What can hang from each mark:
mepop: dobozen
dobozen: mepop nemuz nutis tufeg
tufeg: fodenas
nutis: dobozen tevu
fodenas: melev tufeg
nemuz: kekeg
melev: fodenas
kekeg: nemuz tevu
renulut: fodenas
tevu: bugo

Known rows, with every way that one mark hangs from another:
[melev fodenas]: [ -7   9   4 -11  11  -7   6  -6  13   1 -17   8   0  33   2  11  -5   6
  -2 -16   1   0  -4 -13   0  24   2 -10 -17   6 -10  16   4  -2  14  -5
  -5 -13   7   4  -4   5   4   2  10   0   0  17  -2   9 -19  35   9  -9
  10   8 -10  21   8   2  -7 -10   3  13 -11   1  -6]
[melev [fodenas tufeg]]: [ -6  14  -1 -11   8 -12  11  -3  18   2 -19   9   4  42  -2  15  -5  11
  -3 -20  -2  -2  -5 -13  -1  29   4  -9 -19  16 -12  19   3   1  20  -7
   0 -12   9  -2  -8   3   1  -1  13   4  -6  14   2   7 -26  40   5  -6
  13  13  -6  23   7  -2  -7  -6   0  21 -11   2  -4]
[dobozen mepop [nutis [tevu bugo]] [tufeg [fodenas melev]]]: [  1   3  -9   6  -1  -5  10  -2   0  -3   4   0   6  -4  -7   3  -2 -10
   0   9  -3   4   4   9  12  -3  -3  12   7  -2  -7   2   6   6   5   0
  13   9   1  -9  -6  -7  -6  -8   5   9  -3 -10   0   2  -3  -2   1  -3
   2   9   8  -1  -1  -9  -3   8  -6   3  -6  -7   0]
[dobozen mepop]: [ -6   2   7  -8   6   0   3  -4   8   2  -2   6  -4  16   5   2   2   2
   3 -15   2   2  -1 -16  -5  13   1  -7  -9  -1   8   7   4   1   7  -7
 -13  -7   2   6   1   0   7   6   5   2   2   9  -3   2 -14  14  10  -2
   4   4  -3   8   1  -1  -4  -3   5   4 -11   6 -10]
[fodenas tufeg]: [ -5  10   1  -9   6  -7   5  -2  18   4 -11   6   0  34   3  15  -4   6
  -2 -22   2  -2  -7 -16  -3  26   1 -12 -18   7  -7  17   1   2  12 -11
  -4 -15   7   4  -4   6   2   6  10   4  -5  11   1   5 -21  31   6  -4
  11   7  -4  13   7   4  -6  -4   1  14 -11   9  -6]
[renulut [fodenas melev]]: [ -3  12   4 -11  12 -13  14  -3  19  -1 -21  12   6  48  -3  17  -5   9
  -9 -16  -4   0  -2 -13   3  21   3  -8 -21  12 -17  17   8   0  20  -4
   3 -14  13  -3  -3   2  -1  -1  12   4  -3  23  -4  12 -19  45  11  -9
  10  15  -5  24  11  -7  -9  -9  -1  18 -11   0  -6]
[dobozen [nutis tevu]]: [ -1  -3   0   1  -2   2  -5  -4   2   2  -2  -1  -1   8   4  12  -1  -3
  -2   3   6   7  -9  -9  -9   5  -3  -7 -10  -7  -2   3  -5  -7 -10 -10
  -6 -13   0   9   6   8  -3   7   1   1   8  14  -1   7  -7   6   3  -1
   2  -7  -1  -4  -1   6  -4  -5   4  -1  -7   5  -6]
[nutis [dobozen [nemuz kekeg] tufeg] [tevu bugo]]: [  3  -7  -3   2  -2  10 -20   4 -20   2  13  -9 -10 -18  -1   9   2  -8
  -2  10   6   0   2  21   3 -13  -4   5   8  -8  -4  -9  -8   1 -14   8
   6  10   0  -2   4   9  -6   0 -15  -8  -5  -5   2  -4  17 -19   0  -1
  -2 -11   0 -17   5  18   6   3   0 -15   7  -3  11]
[dobozen nemuz tufeg]: [  3   3   6  -1   6  -1   1  -4   8   1  -3  -1   6   2   8  -7  -4   1
   2 -10   1  -9  -5  -7   2   6   2 -11   1  -1  -2  10  -1  -4   2  -2
  -6  -4   2   4  -4  -1   8   2   4  -6   2   0  -1  -2  -5  12   1  -4
   2   1  -4   8   0   0   0  -5   3   0   1   5   1]
[tevu bugo]: [-10   5   1  -8  11   4  -6  -8   5   4  -2   5  -6  24   5  18  -1  -5
   0 -16  10   2  -5  -8   6  22  -5 -12 -13 -15 -11  13  -3   6   3 -11
  -7  -8   4   9   0  10   7   6   2  -2  -4  12   2   7 -14  22  20 -11
  15   0  -9   5   9  16  -4  -1   3   2 -19   5  -3]
[mepop dobozen]: [ -5   3   7  -6   7  -1   1  -3  14   2  -7   7  -4  20   2  -1  -2   5
   0 -12   2   1  -4 -20 -10  15  -2 -12 -14  -4   1   3   2  -2   8  -5
 -11 -12   1   8   4   3   7  10   6   0   2  12  -7   2 -12  14   5  -2
   6   2  -5   8   2  -2  -4  -5   1   3  -5   8  -8]
[kekeg nemuz [tevu bugo]]: [ -7   7  -2 -10   3   9 -21 -11  -6  -2   1   6 -15   9   7  29   2  -6
   1 -11  11   0   1   9  16  18  -4  -3 -12 -17  -3   5 -13  16  -1 -10
  -9  -1  -5   4   3  19   2  10  -7  -2  -7  12  17   6   5  14  27 -12
  12 -10 -11  -9  14  33  -1   9   1   0 -21  -4  -3]
[dobozen mepop nemuz [nutis tevu] tufeg]: [  7  -7  -3   8  -8   4   1   3  -7   0   8  -8   7 -24   1 -13   3  -2
   6  12  -4   1  -1  -2  -6 -16   1   0  12  -5  14  -7  -3  -7 -11  -3
  -2   4  -8   1   3  -7   2  -4  -1  -2   7 -10  -2  -9   3 -20  -9   9
 -10  -7   9 -10 -15  -8   4   1   0  -8   8  -1   2]
[renulut [fodenas tufeg]]: [ -5  13  -1 -10   6 -13  12  -3  20   4 -18  10   5  46  -2  17  -4  11
  -4 -21   0  -3  -6 -13  -2  27   2  -8 -21  15 -12  18   5   0  19 -10
   0 -17  11  -1  -6   3  -3  -2  10   4  -6  16   3   8 -23  39   6  -7
  12  13  -5  21   7  -1  -8  -6  -2  21 -11   3  -3]
[nutis tevu]: [ -2   2   3  -4   4  -2  -7  -6   6   3  -5   1  -6  19   5  18  -4  -2
  -7  -8   8   4  -8  -8  -5  15  -4  -8 -18  -5  -2  10  -2  -4  -2  -7
  -7 -13   8   6   3  10  -6  12   4   1   2  17  -2   9 -13  15   8  -6
   8  -2  -4   0   9  10  -8  -7   5  -1 -12   5  -8]
[nutis dobozen tevu]: [ -4  -2   5  -4   7   0 -10   1   1   5   0  -1 -11  13   1  15   2   0
  -6  -4   8   7  -3  -6 -11   6  -3   0 -13  -1   4   4   1  -3  -6   2
  -6  -9   7   6   8  14 -13  13  -1   2   0  14  -5   7  -4   3   7  -2
   6  -1  -6  -1  10  16  -3  -4   4  -5  -7   3  -8]
[nutis [dobozen mepop nemuz] [tevu bugo]]: [ -5  -8  -4   2  -4   9 -10   8 -17   2  12  -4 -11  -4  -4   8  12  -5
   0   3   4  12   4   5  -8  -8  -3   5   1 -14  12  -9  -5   4 -13   4
  -1   7  -3   4  11   7  -7   0 -10   0  -4   1  -4  -3   5 -19   6   4
  -1 -10   1 -14   0  12   4   5   0 -13  -5  -2  -2]
[dobozen nemuz]: [ -2   2   5  -4   2   1   0  -2   6   2  -7   3   2  18   7   4   0   4
  -1 -12   2   0  -8 -11  -4  11   2 -14  -9  -3  -5   7  -5  -3   0  -6
  -8 -10   0   9   2   4   8   3   3  -4   4  13   1   4  -8  18   5  -2
   2  -4  -6   6   2   3  -2  -8   5   2  -5   6  -4]
[dobozen mepop [nemuz [kekeg tevu]] nutis [tufeg fodenas]]: [  4  -4  -5   6 -15   3   1  -1 -12  -7   3  -2   5 -33   1 -11   1  -1
   3  14  -5  -6   4  19  12 -14   3  10  15   8   0 -15  -4   5  -5   1
   4  13 -13  -7  -7 -11  10 -10  -7  -1   5 -13  15  -2  21 -20  -9   5
 -14  -8   5 -11  -8  -8   4   6   0   3  11  -9   9]
[renulut [fodenas melev tufeg]]: [ -3  17  -1 -12   9 -18  21   0  25   1 -23  13  10  57  -7  21  -6  14
  -9 -21  -6  -2  -2 -12   1  25   3  -6 -24  22 -20  20   9   3  27  -7
   9 -14  14  -8  -6   1  -5  -4  14   7  -8  18  -1  10 -26  50   5  -7
  12  18  -3  27  10  -9  -9  -7  -6  26 -11   1  -4]
[nutis [dobozen mepop [nemuz kekeg] tufeg] [tevu bugo]]: [  3 -10  -4   4  -6  12 -15   7 -24   2  18  -9 -11 -26  -4  -2   9  -8
   1  13   2   3   8  19   0 -20  -4  11  13  -7   9 -15  -6   4 -13  10
   5  17  -4  -4   5   3  -5  -2 -16  -6  -5 -12   1 -10  17 -31   0   4
  -7 -10   4 -20  -1  12   9   7  -1 -16   9  -5   8]
[mepop [dobozen nemuz [nutis [tevu bugo]] tufeg]]: [  4  -6  -8  11  -8  11  -5   3 -10   0  11  -8   3 -20  -3  -8   2  -6
   6  16   1   4  -2   1  -5 -14  -6  -3  10 -23   1 -12  -8  -3 -15  -4
   4   2  -7   4   8  -1   2  -4  -6  -4   2 -10  -2  -9   5 -21  -6   5
  -1 -13   6 -15 -11  -2   7   6  -6 -13   7   0   9]

Rows:
[  0  -2  -7   3   3   8  -9  -6  -5   2   9  -7  -1  -6   3   8  -2 -12
   3   5   9   2  -4   2   5   2  -7  -3   3 -19  -6   4  -4  -1 -11  -9
   1  -2   1   4  -1   7  -2   2  -2  -3   0  -3   1   1  -3  -2   6  -5
   7  -5   1  -9  -1  11   0   4   0  -7  -8   1   4]
[dobozen [nutis [tevu bugo]] tufeg]
[  5   0   0   8  -5  -3  11  -1   7  -3  -5   0  11 -12   0 -24  -5   4
   5   7  -6  -5  -4  -4  -1  -7   2  -1  11   3  -3  -5   2  -7   3   0
   2   0  -7   1  -4 -12   8  -6   4  -1   7 -11   0  -3   6  -7 -15   6
  -3   1   4   8 -11 -19   4  -2  -2   3  13   2   4]
[mepop [dobozen nemuz nutis [tufeg fodenas]]]
[  2   4   4   1   5 -12  17   6   6  -3  -3   5   8  -1  -5 -15  -1   5
  -2  -2 -11  -5   8   2   3  -7   8  10   9  20   4   3  12   3  15  14
   9  11   3  -9  -6 -12  -3  -8   6   5  -4 -10  -5  -2   3   0  -7   3
  -6  16   1  14   1 -15   2  -1  -3   7   8  -3  -3]
[nutis [dobozen mepop nemuz [tufeg [fodenas melev]]]]
[  3  -5  -1   5  -9   5  -4   1  -5   2  -1  -5   5   1   3   8   2   1
  -1   5   0   6  -9  -4  -9  -4  -1 -10  -4  -7  -1  -4 -10  -8 -16  -8
  -2  -8  -5   8   7   5  -1   0  -3  -2   9   9  -1   4  -1  -1  -5   4
  -4 -14   1  -9  -6   2   0  -5   2  -5   0   2  -1]
[dobozen nemuz [nutis tevu]]
[  9  -6  -2  10  -8   5  -1   3  -2   0   4  -7   7 -19  -1 -15   0   1
   3  15  -3   1  -3  -6 -10 -16  -2  -4   8  -9   6 -11  -5 -10 -12  -2
   0  -3  -7   4   6  -4   1  -1  -1  -3   7  -7  -4  -8   4 -18 -15   9
  -8 -10   7 -10 -13 -10   5   0  -3  -9  12   2   4]
[mepop [dobozen nemuz [nutis tevu] tufeg]]
[ 12  -9  -3   9 -14   8  -7   4 -12  -1   7  -8   3 -26  -3 -13   0   1
   3  20  -4   0  -1   6  -9 -22  -2  -3   9  -4   1 -20 -10  -9 -15   2
   3   1 -10  -1   6  -2   2  -2  -8  -6   8  -8   0  -8  15 -27 -18  10
 -15 -15   9 -16 -13  -7   7  -1  -4 -10  21   0  10]
[mepop [dobozen [nemuz kekeg] [nutis tevu] tufeg]]
[ -9   2  -3  -9   0  12 -19  -9 -10  -1   2   3 -14   8   6  29   1  -9
  -3  -7  13   3   0  11  15  16  -7  -4 -12 -13 -15  -1 -10  13  -6  -9
  -3  -2  -1   3  -1  14   7   7  -8  -2  -5  12  13   9   3  11  21 -12
   8 -11  -8 -13  13  25  -4   6   2   0 -14  -3   3]
[nemuz [kekeg [tevu bugo]]]
[  2  -3   5  -2  -6   6  -5   3  -3   0  -4   2  -4   6   1  -6   1   8
  -1  -2  -5   1  -3  -4  -9   0   0 -11  -7   0  -5 -12  -7  -4  -1   0
  -5  -4  -8   4   4   0  11   3  -4  -5   5   9  -1  -4   3   0  -3   4
  -6 -10   0  -3  -2  -4   2  -6   0  -1  11   4   5]
[mepop [dobozen [nemuz kekeg]]]
[  6  -7   0   7  -8  -2  -3   6 -14  -1   7  -5  -6 -25  -4  -9   1   1
  -2  14  -5  -2   8  22   0 -18   1  17  12  15   7 -12   1  -1  -5  16
   7  15  -1  -9  -2  -6  -9  -3  -8   0   0 -12   3  -3  19 -27 -13   6
 -12   0   6 -10   1  -3   2   0   3  -6  15  -7   3]
[nutis [dobozen mepop [nemuz kekeg] [tufeg fodenas]] tevu]
[ 4 -2  1  2  2  0 -4 -5  3  2  3 -5  3 -5  5  1 -5 -5  0  4  5 -1 -6 -5
 -2 -1 -2 -5  0 -5  0  5 -1 -8 -7 -6 -3 -8  1  4  0  3 -4  5  3 -2  5  0
 -1  1 -4  0 -2 -2  1 -2  0 -3 -2  3 -2 -1  2 -3 -2  2 -1]
[dobozen [nutis tevu] tufeg]
[  4  -7  -3   1 -14  11  -6   0 -15  -4   7  -5   2 -32   4 -10   5  -1
   6  13  -3  -5   4  11   7 -18   4   3  15  -1   8 -18  -8   2 -11  -3
  -2  11 -15  -3   0  -6  13  -6 -10  -4   5 -12  10  -7  18 -22  -5   7
 -16 -14   5 -16 -12  -2   7   8  -1  -4  11  -6  10]
[dobozen mepop [nemuz [kekeg tevu]] nutis tufeg]
[  7  -3  -1   8 -10   1   5   0  -2  -4  -2  -1   7 -19  -2 -23  -5   7
   4  12  -9  -6  -2   8   1 -13   2   0  12   7  -8 -13  -3  -6  -1   4
   7   3 -10  -2  -6 -11  10  -7  -3  -5   8 -10   4  -5  15 -14 -18   6
 -11  -4   5   0 -10 -16   5  -2   0   2  21   0  10]
[mepop [dobozen [nemuz kekeg] nutis [tufeg fodenas]]]
[  0  13   6  -4  13 -17  14  -8  21  -3 -13   7   9  23   1   1 -13   1
  -7 -13  -2 -10  -1  -3  14  18   2  -1  -7  15 -16  22  12   2  21   3
   6  -6  13  -6 -14  -6  -1   2  15   5  -3   3  -1   9 -11  32   3 -12
   8  20  -4  22  13 -10  -9  -5  -2  15  -6   1  -6]
[dobozen [tufeg [fodenas melev]]]
[  3   8   3   2   2 -13  20   0  12  -5  -7   5  13   4  -3 -14  -5   5
  -2  -6 -11  -8   4   1   9   2   6   3   4  15  -3   8  10   3  18   6
   7   6   4  -9 -11 -15   4  -9  11   3  -1  -8  -2   0  -4  12  -5  -1
  -3  16   3  16   0 -20  -3  -2  -2  10   3  -2  -2]
[dobozen mepop nemuz [tufeg [fodenas melev]]]
[  0  -1  -9   9  -2   1   0  -4   0   0   5  -1   0 -12  -5  -4  -5  -9
   2  10   4   3  -2   5   4  -1  -8   5   5 -13  -7  -3   0   1  -3  -3
   8   0   0  -1  -2  -3  -4  -1   1   4  -1  -9   0   1   3 -11  -3  -2
   6   0   4  -7  -2  -3  -2   6  -3  -3  -1   0   4]
[mepop [dobozen [nutis [tevu bugo]] [tufeg fodenas]]]
[  0  -3   6  -1   5   2   2   7  -1   1   6  -1  -1 -12   2 -19   6   3
   4  -3  -2  -4   4  -5  -6 -10   6   3  12   4  18  -3   5  -2   2   9
  -9   8  -3   1   2  -4   2   0  -2  -4  -1 -11  -5  -9   4 -13  -3   6
  -6   3  -1   4  -5  -1   7   0   2  -5   7   2  -1]
[nutis [dobozen mepop nemuz tufeg]]
[  1  -2   0   0  -7   1  -4   4 -13  -4   4   0  -5 -28   0  -8   3   1
  -1   8  -1  -6   9  23  11 -14   4  19  14  15   6 -12   1   9  -1  14
   3  16  -6  -8  -5  -6   1  -3  -9  -1  -2 -12  11  -2  25 -23  -5   3
 -11  -2   0  -7   2   1   4   6   1  -2  11  -9   5]
[nutis [dobozen mepop [nemuz [kekeg tevu]] [tufeg fodenas]]]
[  3  -7  -8   9  -9  11  -4   2 -15   0  15  -9   4 -25  -1  -6   6  -9
   8  12   0   4   1   5   0 -15  -2   1  14 -20   9  -9  -6   1 -14  -5
   2   9  -8   1   4  -3   3  -9  -6  -3   1 -13  -1  -9   4 -21  -1   5
  -5 -10   8 -15 -14   0   6   8  -2 -12   1  -4   7]
[dobozen mepop nemuz [nutis [tevu bugo]] tufeg]
[  3   8   2   2   4 -11  18  -2  18  -5 -10   6  12   5  -5 -16  -9   4
  -1   2  -9  -5   0  -8   4   1   2   2   2  10 -10   3  10  -1  14   1
   8  -4   2  -4  -7 -11   3  -3  11   6   1  -4  -4   0  -6  11  -9  -1
   2  14   4  16  -3 -22  -2  -1  -5  12   5   0  -2]
[mepop [dobozen nutis [tufeg [fodenas melev]]]]
[ -4   2   6  -2   9  -9   7   0   8   0   0   5  -3  -6   1 -13  -2   0
   3  -7   0  -5   6  -3   3   2   4  13   7  13   9   8  14   3  13  10
  -4   6   6  -3  -7  -6  -3   2   4   3  -3  -9  -2  -1   0  -3   1  -1
   2  17  -3  13   5  -4  -1   1   4   4  -1   0  -7]
[nutis [dobozen mepop [tufeg fodenas]]]
[  5  -3   3   3   2   1  -9   3  -3   3   4  -7  -2 -11   3  -2   1  -1
  -4   5   4  -2  -1   3  -6  -8   0   3   4   1   7   1  -2  -5  -8   9
  -1   1   3   2   4   5  -9   6  -3  -4   0  -2  -4  -2   5  -9  -5   2
  -1  -3  -3  -3   3   8   3  -3   1 -11   6   1   0]
[nutis [dobozen nemuz tufeg] tevu]
[ -3   6   6  -4  11 -14  15   2  12  -2  -5   7   3   6  -4 -10  -2   2
  -3  -7  -6  -5   9  -2   6   0   5  14   4  21   3  10  18   6  20  13
   4   7   9  -9  -8  -9  -6  -1   9   7  -6  -8  -6   1  -3   7   0  -2
   1  22   0  18   7 -11  -2   0  -1  10   0  -3  -8]
[nutis [dobozen mepop [tufeg [fodenas melev]]]]
[ -4  -4  -7   3  -4  10  -8  -1  -5   2   5  -3  -7   3  -3   9   4  -6
   2   7   7  13  -3  -6  -9   1  -9  -6  -7 -23  -1  -8  -7   0 -11 -11
   0  -7  -4   9  10   8  -1   5  -5   2   1   7  -4   0  -3  -8   5   1
   6 -12   3 -12  -5   6   0   4  -2  -7  -7   3   1]
[mepop [dobozen [nutis [tevu bugo]]]]
[ -1  -8   2   1  -5   4  -5   9  -9   3   6  -3  -6  -4  -1   3  10   2
  -1   4   0   9   2  -2 -15  -9   1   4  -1  -1  18  -9  -2  -3 -10   6
  -5   3  -2   4  11   4  -8   2  -5   1   2   4  -7  -3   3 -16  -1   9
  -6  -7   1  -9  -2   4   3  -2   2 -10   2   0  -5]
[nutis [dobozen mepop nemuz] tevu]
[ -3  -5  -5  -2  -5  15 -16   5 -23  -2  15  -5 -11 -28   0   0  10  -8
   4   8   4  -1  11  20  12 -15   0  11  16  -7   8 -16  -7  13 -10   7
   2  22  -8  -4   3   3   5  -3 -17  -5  -8 -12   9  -9  22 -27   6   1
  -6 -11  -1 -18   0  16  10  14  -2 -11   5  -9  10]
[nutis [dobozen mepop [nemuz [kekeg [tevu bugo]]] tufeg]]
[  4   3   0   5  -4  -9  22   2   7  -5  -5   2  18  -6  -3 -19  -2   4
   2   4 -14  -5   2  -1   6  -9   8   3  11  14  -3   1   7  -1  10   2
   8   8  -3  -7  -8 -17   7 -13   8   5   4 -12  -2  -2   1   2 -11   6
  -9  10   7  12  -9 -24   2   0  -3  10   7  -4   1]
[dobozen mepop nemuz nutis [tufeg [fodenas melev]]]
[  4  -3   1   7  -4  -6   3   4  -4   0   4  -4  -1 -19  -3 -12   1   1
  -1   8  -2   0   4  10  -2 -12   3  15  11  10  13  -3   6  -1  -1  14
   4  11   2  -6  -2  -6 -11  -2   0   2   0 -12  -1  -3  10 -20  -9   5
  -6   6   3  -2   1  -5   0   1   1  -6   8  -3  -3]
[nutis [dobozen mepop nemuz [tufeg fodenas]] tevu]
[  4  -7   3   4  -1   2  -4   8  -8   2  10  -7  -3 -19   0 -11   7   0
   1   7   0   0   5   1  -9 -16   2   7  10   1  20  -5   3  -3  -7  10
  -3   8   0  -1   6  -1  -8   1  -3  -2   0  -9  -6  -8   6 -23  -6   7
  -7  -1   3  -8  -3   2   4   1   1 -12   7  -1  -2]
[nutis [dobozen mepop nemuz tufeg] tevu]
[ -9  -6  -3  -3   3   8 -11   4 -11   4  10   0 -16   2  -3  15  10  -7
  -1  -2   9  12   5   0  -5   1  -6   7  -5 -14  11  -3   1   7  -7   1
  -2   4   2   2   9  10 -10   5  -6   3  -6   5  -5   0  -2 -11  13   0
   6  -3  -2 -10   5  17   0   5   1 -10 -14   0  -6]
[nutis [dobozen mepop] [tevu bugo]]
